What can hang from each mark:
q_702: q_468 q_561 q_757
q_757: q_85 q_702 q_751 q_878
q_878: q_561
q_873: q_702
q_85: q_757
q_561: q_702 q_878

Every row comes from one small tree of marks. Brackets hold a mark, then the marks that hang from it, in the order of their numbers. Every link used is in the known rows. Which tree was each row made from?
Known rows:
{q_878 {q_561 {q_702 {q_757 q_751}}}}: [ 0.82 -3.85 -0.20  1.22 -2.75 -1.95 -0.52  3.20  2.97  1.94 -0.10 -2.68
  1.06 -0.09  1.93  3.64 -4.77  2.20 -1.80 -3.42 -1.50  3.25]
{q_85 {q_757 {q_702 q_468} {q_878 q_561}}}: [ 0.23 -2.71 -0.11  1.96 -0.91 -1.03 -1.78  0.23  1.95  1.65  0.95 -1.72
  1.77 -1.50  1.55  4.70 -4.98  1.32 -2.54 -3.42 -1.05  5.31]
{q_757 q_85 {q_702 q_561} q_751 q_878}: [ 2.77  1.95  0.98  0.51  0.19  0.74 -2.30  2.34  0.57  2.98 -1.24 -0.54
  0.37 -1.88  1.93  4.78 -5.87  1.96 -3.40 -4.73 -2.64  7.04]
{q_561 {q_702 {q_757 q_85 q_751}} q_878}: [ 1.26 -1.95 -0.22  1.63 -0.81 -0.66  0.21  3.55  1.65  2.40  0.03 -2.20
  0.58  1.41  3.00  2.56 -3.17  2.54 -1.78 -2.79 -4.27  5.48]
{q_873 {q_702 q_468 q_561 {q_757 q_878}}}: [ 1.37 -3.71  1.59  1.68 -0.19 -0.34 -0.99  1.87  3.06  2.47 -0.07 -2.95
  3.02 -1.23  0.63  5.47 -4.14  3.32 -1.83 -2.09 -2.67  4.10]
{q_85 {q_757 {q_702 q_468}}}: [ 0.14 -2.93  0.27  1.78 -0.43 -0.54 -0.25 -1.18  2.38  1.94  0.33 -1.73
  1.45 -1.35  2.21  3.70 -3.13  1.49 -2.67 -1.06 -0.82  4.78]
{q_561 {q_702 q_468} q_878}: [-0.25 -3.22 -1.04  1.03 -0.94 -1.21 -0.38  2.07  1.73  1.47  0.40 -2.98
  1.70  0.97  1.97  1.80 -2.63  3.76 -1.49 -2.29 -3.82  4.19]
{q_85 {q_757 q_751 q_878}}: [ 0.79 -1.08 -0.68  1.74 -0.11 -1.18 -0.55  2.34  1.21  1.43  0.40 -0.05
  0.33 -0.50  1.15  4.15 -3.58  0.21 -2.32 -2.20  0.05  4.19]
{q_757 q_702 q_751}: [ 0.83 -1.30  0.80 -0.09 -0.85 -0.39 -0.77  1.96  1.71  2.32 -1.47 -0.75
 -0.09 -1.66  1.60  3.41 -3.95  1.84 -3.09 -2.34 -1.14  4.81]
{q_85 {q_757 q_751 {q_878 {q_561 q_702}}}}: [ 0.82 -1.87 -0.19  1.93 -1.46 -1.77 -1.26  2.96  1.88  1.72  0.90 -1.04
  0.56  0.06  1.37  4.26 -4.77  0.73 -2.13 -3.79 -0.36  4.23]
{q_561 {q_702 q_757} q_878}: [ 0.79 -4.38 -0.77  1.69 -1.03 -1.26 -0.12  2.37  2.08  1.65  0.58 -3.01
  0.57  1.16  2.24  2.29 -2.80  3.07 -1.26 -1.97 -4.24  4.85]
{q_85 {q_757 q_702 q_878}}: [ 0.77 -2.10  0.27  1.58 -0.16 -0.41 -1.66 -0.17  1.37  1.57  0.43 -0.77
 -0.11 -1.57  1.53  4.01 -4.05  1.12 -2.59 -2.08 -0.80  5.71]
{q_873 {q_702 q_468}}: [-0.29 -2.19  1.83  0.18 -0.54 -0.83 -0.42  1.08  2.61  1.80 -1.04 -2.30
  1.62 -1.70  1.30  3.01 -3.17  3.28 -1.96 -1.30 -1.30  2.19]
{q_702 q_561}: [ 1.99 -1.99 -0.65  1.03 -0.71 -1.22 -0.51 -0.23  2.01  1.18 -0.42 -2.47
  0.96 -1.69  1.38  3.38 -3.78  2.66 -1.89 -1.60 -1.94  2.69]
{q_702 q_468 {q_561 q_878} q_757}: [ 1.45 -4.63 -1.83  2.81 -0.10 -1.08  0.73  1.07  2.65  1.90  0.99 -3.93
  4.35 -0.17  1.54  4.75 -3.12  2.83 -1.41 -1.75 -4.62  4.44]
{q_878 {q_561 {q_702 q_757}}}: [ 0.78 -4.15 -0.30  1.26 -2.75 -1.84 -0.64  1.97  3.04  1.52 -0.11 -3.13
  0.93 -0.38  2.01  3.28 -4.61  2.45 -1.59 -3.01 -1.65  3.14]
{q_878 {q_561 q_702}}: [ 0.51 -2.95 -0.21  0.56 -2.77 -2.12 -1.16  1.58  2.43  1.12 -0.33 -2.87
  0.38 -0.72  2.03  2.52 -4.74  2.81 -1.71 -3.44 -1.32  2.46]
{q_878 q_561}: [ 0.34 -2.23 -0.83  0.52 -2.05 -2.31 -0.63  1.01  2.03  0.60 -0.66 -2.43
  0.58 -2.04  1.80  2.77 -4.85  1.84 -1.61 -3.04 -0.95  1.72]
{q_561 {q_702 q_468 q_757} q_878}: [ 0.05 -4.83 -1.14  1.91 -0.92 -1.06  0.21  2.58  2.34  1.89  0.77 -3.32
  2.45  1.42  2.07  2.82 -2.40  3.42 -1.39 -1.89 -4.26  4.97]
{q_561 {q_702 {q_757 q_751}} q_878}: [ 0.90 -3.69 -0.64  1.72 -1.04 -1.24  0.17  3.79  2.00  2.17  0.44 -2.38
  0.73  1.53  2.16  2.72 -2.84  2.67 -1.60 -2.37 -4.07  5.02]
{q_702 q_468 q_561 q_757}: [ 1.32 -4.59 -1.25  2.26 -0.52 -0.69  0.64  0.66  3.06  2.01  0.22 -3.33
  4.31 -0.84  1.19  5.24 -3.11  2.55 -1.79 -0.93 -2.47  3.79]
{q_873 {q_702 q_468 q_561 q_757}}: [ 1.30 -4.02  1.89  1.53 -0.58 -0.49 -0.06  0.94  3.62  2.54 -0.16 -3.57
  3.11 -1.26  1.25  4.94 -3.59  3.50 -1.93 -1.31 -2.65  3.31]

Which tree is each row?
[ 1.16  0.99  0.70  0.22 -0.63 -0.02 -2.92  1.05  0.60  1.82 -1.22 -1.30
 -0.17 -2.72  2.42  3.64 -6.61  2.06 -2.77 -5.16 -2.16  6.06] | {q_757 q_85 q_702 {q_878 q_561}}
[ 0.35 -2.97 -0.76  1.78 -0.56 -0.47  0.26  2.29  1.95  2.12  0.34 -3.11
  2.31  1.31  2.97  2.57 -2.73  3.31 -1.47 -2.26 -4.54  5.51] | {q_561 {q_702 q_468 {q_757 q_85}} q_878}
[ 1.66 -2.23  2.25  1.52 -0.35  0.08 -0.03  0.75  3.17  2.89 -0.79 -3.36
  2.93 -1.34  2.15  4.61 -3.97  3.36 -2.04 -1.79 -2.82  3.72] | {q_873 {q_702 q_468 q_561 {q_757 q_85}}}
[ 0.14 -2.36 -0.11  1.83 -0.03 -0.39 -1.46 -0.03  1.67  1.78  0.58 -1.07
  1.35 -1.28  1.29  4.35 -3.85  1.35 -2.68 -2.08 -0.90  5.84] | {q_85 {q_757 {q_702 q_468} q_878}}
[ 0.66  1.73  0.60  0.29  0.45  0.94 -1.85  3.10  0.43  2.81 -1.59 -0.02
  1.48 -1.52  1.82  4.35 -5.04  1.71 -3.48 -4.09 -1.61  6.96] | {q_757 q_85 {q_702 q_468} q_751 q_878}
[ 3.06 -0.46 -0.49  2.01  0.18 -0.07 -0.42  2.97  1.54  2.63 -0.46 -1.36
  1.86 -0.76  1.57  5.55 -4.78  1.31 -2.31 -3.02 -2.61  5.53] | {q_702 q_561 {q_757 q_85 q_751 q_878}}
[ 0.27 -1.94  2.23  0.97 -0.23  0.07  0.15  1.36  2.83  2.53 -1.11 -2.47
  2.16 -1.33  2.25  3.74 -3.32  2.74 -1.92 -1.19 -1.92  3.62] | {q_873 {q_702 q_468 {q_757 q_85}}}
[ 1.81  0.59  0.44  0.91  0.42  0.96 -2.48  0.24  0.85  2.41 -0.94 -1.67
  2.10 -2.21  1.91  4.58 -5.42  2.94 -3.08 -3.99 -2.88  6.98] | {q_757 q_85 {q_702 q_468 q_561} q_878}
[-0.12 -2.42 -0.28  0.57 -0.96 -0.88 -2.70  1.67  1.56  1.67 -0.27 -1.96
  1.92 -2.24  0.81  4.48 -5.84  2.61 -2.63 -4.37 -1.81  5.45] | {q_757 {q_702 q_468} {q_878 q_561}}
[ 0.04 -4.66 -0.48  1.34 -1.39 -0.57  0.04  1.97  2.92  2.05 -0.20 -2.68
  2.37  0.65  1.58  3.40 -2.41  3.07 -1.93 -0.77 -1.60  4.39] | {q_561 {q_702 q_468 q_757}}
[ 1.02 -2.75 -1.71  1.88 -0.22 -1.39 -0.01  0.53  1.82  1.29  0.55 -3.42
  3.41 -0.77  1.52  3.54 -3.30  3.24 -1.50 -2.33 -4.11  3.32] | {q_702 q_468 {q_561 q_878}}
[ 1.34 -1.58  0.14  0.97 -0.84 -0.05 -0.84  3.84  1.71  2.50 -0.73 -1.07
  0.45  0.63  1.94  3.71 -3.77  2.06 -2.27 -2.57 -1.66  5.64] | {q_561 {q_702 {q_757 q_85 q_751 q_878}}}
[ 1.43  2.17  0.98 -0.05  0.37  0.72 -2.13  2.88  0.13  2.55 -1.74  0.31
 -0.37 -1.79  2.01  3.87 -5.34  1.45 -3.43 -4.14 -1.66  6.85] | {q_757 q_85 q_702 q_751 q_878}
[ 1.16  1.35  0.73  0.07  0.42  0.78 -2.54  0.70  0.19  1.85 -1.63 -0.51
 -0.57 -2.44  2.15  3.29 -5.14  2.13 -3.00 -3.53 -1.93  6.72] | {q_757 q_85 q_702 q_878}
[ 1.24 -2.89 -0.14  1.18 -0.35 -0.43 -1.08 -0.35  2.00  2.03  0.04 -3.20
  2.36 -1.54  1.79  3.70 -4.04  3.61 -2.49 -2.77 -4.20  5.23] | {q_757 {q_702 q_468 {q_561 q_878}}}
[ 2.72  1.31  1.51  0.45 -0.45  0.55 -0.87  0.89  1.44  3.07 -1.77 -1.37
  0.47 -1.91  2.95  3.92 -5.02  2.16 -3.33 -3.54 -2.49  5.73] | {q_757 q_85 {q_702 q_561} q_751}
[ 0.19 -1.47 -1.19  1.54  0.59  0.21 -0.17  2.23  1.39  1.87 -0.62 -1.37
  3.14 -0.87  1.65  4.53 -3.46  1.51 -1.96 -1.67 -1.56  5.36] | {q_702 q_468 {q_757 q_85 q_878}}
[ 1.16  2.17 -0.38  0.64 -0.61 -0.95 -1.45  4.14  0.40  1.67 -1.23 -0.34
  0.46 -1.41  1.99  3.82 -6.09  0.81 -2.28 -5.15 -1.06  4.13] | {q_757 q_85 q_751 {q_878 q_561}}
[ 1.89 -1.91 -1.07  2.44  0.43  0.20 -0.40  1.44  1.89  2.35 -0.07 -2.47
  4.06 -0.95  1.49  5.73 -4.17  2.21 -2.05 -2.38 -2.84  5.49] | {q_702 q_468 q_561 {q_757 q_85 q_878}}
[ 2.83 -1.17 -0.61  2.07  0.29 -0.04 -0.83  1.24  1.55  1.95 -0.35 -2.03
  1.68 -1.23  1.79  4.98 -4.63  1.82 -1.95 -2.49 -2.82  5.37] | {q_702 q_561 {q_757 q_85 q_878}}
[-0.15 -3.34 -0.55  0.78 -2.64 -1.97 -0.91  1.78  2.70  1.45 -0.24 -3.16
  1.90 -0.55  1.84  2.84 -4.64  3.06 -1.67 -3.35 -1.38  2.51] | {q_878 {q_561 {q_702 q_468}}}
[ 0.97 -1.38  0.37  1.47 -0.13 -0.52 -1.32  1.58  1.43  2.13  0.23 -0.14
  0.02 -1.01  1.35  4.51 -4.24  0.64 -2.85 -2.68 -0.53  5.93] | {q_85 {q_757 q_702 q_751 q_878}}
[-0.02 -2.07 -0.29  0.41  0.11 -0.02 -2.27  1.29  1.11  1.68 -0.63 -1.04
  1.56 -2.03  0.58  4.09 -4.23  2.55 -2.85 -2.70 -1.50  6.06] | {q_757 {q_702 q_468} q_878}
[ 0.11 -4.35 -0.73  1.40 -0.93 -0.39 -0.91  2.88  2.41  2.09  0.02 -2.08
  2.36  0.63  0.89  3.94 -3.02  2.94 -2.01 -1.54 -1.66  5.17] | {q_561 {q_702 q_468 {q_757 q_878}}}
[-0.02 -3.73  1.81  0.92 -0.41 -0.52  0.04  1.57  3.18  2.19 -0.70 -2.71
  2.35 -1.24  1.38  4.05 -2.97  2.97 -1.93 -0.75 -1.73  3.02] | {q_873 {q_702 q_468 q_757}}
[ 1.96 -2.15  0.45  2.21 -0.49 -0.85 -0.24  0.30  2.09  2.39  0.80 -1.88
  0.79 -0.70  2.33  4.23 -3.99  1.37 -2.71 -2.72 -2.68  5.24] | {q_85 {q_757 {q_702 {q_561 q_878}} q_751}}
[ 2.16 -3.04  1.99  1.71 -0.44 -1.00 -0.12  2.61  2.96  2.66  0.00 -3.15
  1.34 -0.60  1.64  4.52 -4.11  2.94 -1.84 -2.55 -4.18  3.63] | {q_873 {q_702 {q_561 q_878} {q_757 q_751}}}
[ 1.99 -1.97  0.79  2.02 -0.78 -0.58 -0.30  0.03  2.44  2.58  0.36 -1.56
  0.71 -1.16  2.14  4.55 -3.99  1.20 -3.02 -2.14 -1.29  4.98] | {q_85 {q_757 {q_702 q_561} q_751}}
[ 0.82 -3.15  1.87  0.96 -0.84 -1.13 -1.36  2.51  2.63  1.79 -0.43 -2.30
  0.66 -1.63  1.04  4.32 -4.86  2.46 -1.65 -2.72 -1.84  3.44] | {q_873 {q_702 {q_757 {q_878 q_561}}}}
[ 1.11  2.57 -0.35  0.29  0.42 -0.15 -1.08  3.83 -0.07  1.79 -1.53  0.52
 -0.04 -1.20  1.73  3.44 -4.62  0.87 -2.48 -3.45 -0.90  4.74] | {q_757 q_85 q_751 q_878}
